Known rows, with every step that occurs
pebef, fazif: [ -9  -1  23 -21   9  72  42   5  -1 -45   8  13  38 -44  33  -9  41  -7
  29]
fazif, vubalup: [-10 -39 -20 -14  -1  53   7   9 -15   3  11  -2   3  61 -18 -21 -10  14
 -33]
fazif, vubalup, kisemag: [-13 -47 -25  -6  -3  56  -8   5   0   6   5  30  32  69   3 -25 -21  24
 -12]
kisemag, vubalup: [  9 -25   6  -1  -2  46 -21 -11 -24 -36  15  -6  16  22  35 -43  47 -22
 -20]
nazo, vubalup, pebef, kisemag, fove: [-79 -10   0  29 -24  11   9 -15 -49   0   6  31  24 -17  -8 -34  30  -5
  16]
vubalup, kisemag: [ -8 -20 -13   5   2  44  -9   7   5  -6   1  28  44  22  25  -9  -5  18
  15]
nazo, vubalup, kisemag: [-36 -21 -23  31  -2  53  11 -14   2 -14   4  42  39   7  11  17  16   4
  21]
kisemag, fove, fazif, pebef, nazo, vubalup: [-34  20   5  51  40  49   5 -14  -3 -12  10  39  20 -10 -34 -26  27  15
  21]
nazo, vubalup, kisemag, fove: [-55 -19 -13  44 -17   5   3  -4 -17 -25   5  -5  44  11 -14  -3  18   8
  17]
pebef, vubalup, nazo: [-44 -57  22 -17  27  19  34   4 -34 -33  -5  71  24   6  43 -21   9  15
   0]
nazo, vubalup, pebef, fazif: [-57 -17  22  -4  13  45  48 -33  -5 -30   5  38  24 -61  36 -15  40  -9
  34]
fazif, pebef, vubalup: [ -3  17  35 -31  37  73  44  13  16 -16  -4  51   7  43  24 -16  19  33
  -7]
vubalup, kisemag, fove: [-33 -18  -6  23 -12  -1 -13  11 -17 -21   1 -15  48  26  -2 -23   1  18
  11]
vubalup, nazo: [-39 -54  -1  15  14   8  16   8 -42 -28   2  35  23  -7  33 -26  -1   6
   9]
fove, kisemag: [-31  18 -22   0 -22   5  14   9  10 -36  25  -9  32 -20  54  11   9   3
  13]
nazo, vubalup, kisemag, fove, fazif, pebef: [-21  21  16  45  35  36  49  11  20 -19   6  11  22  20 -16 -30 -11  36
  26]
nazo, vubalup, kisemag, fove, fazif: [-35 -13   6  36  13   6  29   1   4 -29   6   0  43 -13 -15  -5 -14  19
  25]
pebef, nazo, vubalup: [-34  -1 -16  32  20  63 -19 -25 -15  -9  10  47  22 -22 -13   1  43  -6
  10]
nazo, vubalup: [-42  -7 -17  32   0  49  27 -12 -14 -24   9  12  15 -20  -4  34  36 -10
   9]
nazo, vubalup, pebef, kisemag: [-64 -12  -5  11 -12  60  20 -27 -37  15   6  88  15 -31  17 -21  32 -10
  19]

Rows
[  3  19  46 -28  54  70  59  15  29 -18  -4  55  11  27  18 -16  -1  41
   1] => fove, fazif, pebef, vubalup
[-59 -10  17  28   6  13  36  -9 -22 -11   7  30  26 -40 -15 -26  -1   7
  28] => nazo, vubalup, pebef, kisemag, fove, fazif
[-40 -81 -13   5   9  15  19   5 -44 -13   8  36  10  42   7 -42 -15  13
 -18] => fazif, vubalup, nazo
[ -1 -17  12  -6 -21  84 -11 -10 -41 -21  14  47  23  11  37 -56  66 -36
  -7] => pebef, kisemag, vubalup
[-16  -3  19  19  19  -3  21  19  -3 -30   5 -29  30 -18 -13 -14 -18  23
  13] => kisemag, fove, fazif
[-16 -25  11 -29  13  55   7   2  13 -12  -5  68  45  32  36  -2   4  25
   5] => pebef, vubalup, kisemag
[-51 -16 -14  42  -2  14 -26 -12 -22 -16   5  18  50  11 -22 -24  22   9
  19] => pebef, nazo, vubalup, kisemag, fove
[-34 -37   4  -5  39   9 -56 -25 -16  24   1  38  15  17 -19 -86 -25  33
  -9] => kisemag, fove, fazif, vubalup, pebef, nazo
[-10  -5  -6  -3 -25  16 -11 -14  -5 -53  33  -7  24   6  70 -36  47 -28
  -9] => fove, kisemag, vubalup
[-25 -16   2  -8  22  14 -78 -42 -11  -1  15  52  22  -9  53 -84  26   0
  -3] => fove, kisemag, vubalup, pebef, nazo
[-37 -36   0   3 -16  24  10   5 -14 -22   9  -6  46  40 -15 -42   3  14
   5] => pebef, fazif, vubalup, kisemag, fove
[-45 -32  -6 -17 -14  64   3 -14 -39  32   5  81   7  19   6 -54   3   5
  -5] => fazif, vubalup, pebef, kisemag
[-31 -18 -23  29  14  64 -28 -23   0  -2   2  70  49   1   5  -9  23   9
  23] => pebef, nazo, vubalup, kisemag
[-34 -52   2 -15  28   7   6 -16  -3  18   2  19  -5  25   5 -47 -46  31
 -18] => fove, fazif, vubalup, pebef
[ -3  23  22  29  37  34  35  24  21 -15   2   2  25  31  -8 -46 -23  44
  20] => vubalup, kisemag, fove, fazif, pebef
[-44   4  -7  48   8  27 -15  -8 -10 -11   6  22  42  29 -25 -37  20  20
  21] => fazif, pebef, nazo, vubalup, kisemag, fove
[  4  22  17  21  56  52 -31   6  15   4   2  49  39  24 -14 -77  -9  44
  22] => vubalup, kisemag, fove, fazif, pebef, nazo
[ 15  31  23  13  49  61  48  23  25 -10   5  10   7  18   4 -30 -16  38
  15] => fove, fazif, pebef
[-22 -17   2  -7  41  28 -67 -24 -14  19  -3  54  18 -11  17 -63   3  21
   3] => vubalup, pebef, nazo
[-43 -14   3  -9  -8  56   3 -13 -34  20   2  76  19 -18  32 -41  16   1
  15] => vubalup, pebef, kisemag
[-42 -53   0  12 -10 -12   5 -12 -38 -59  24  30  27  -3  76 -53  31 -20
  -1] => fove, kisemag, vubalup, nazo
[-50 -74   4  15   3  15  36  11 -54 -12  10  53  22  24 -12 -63 -22  11
  -1] => pebef, kisemag, fove, fazif, vubalup, nazo
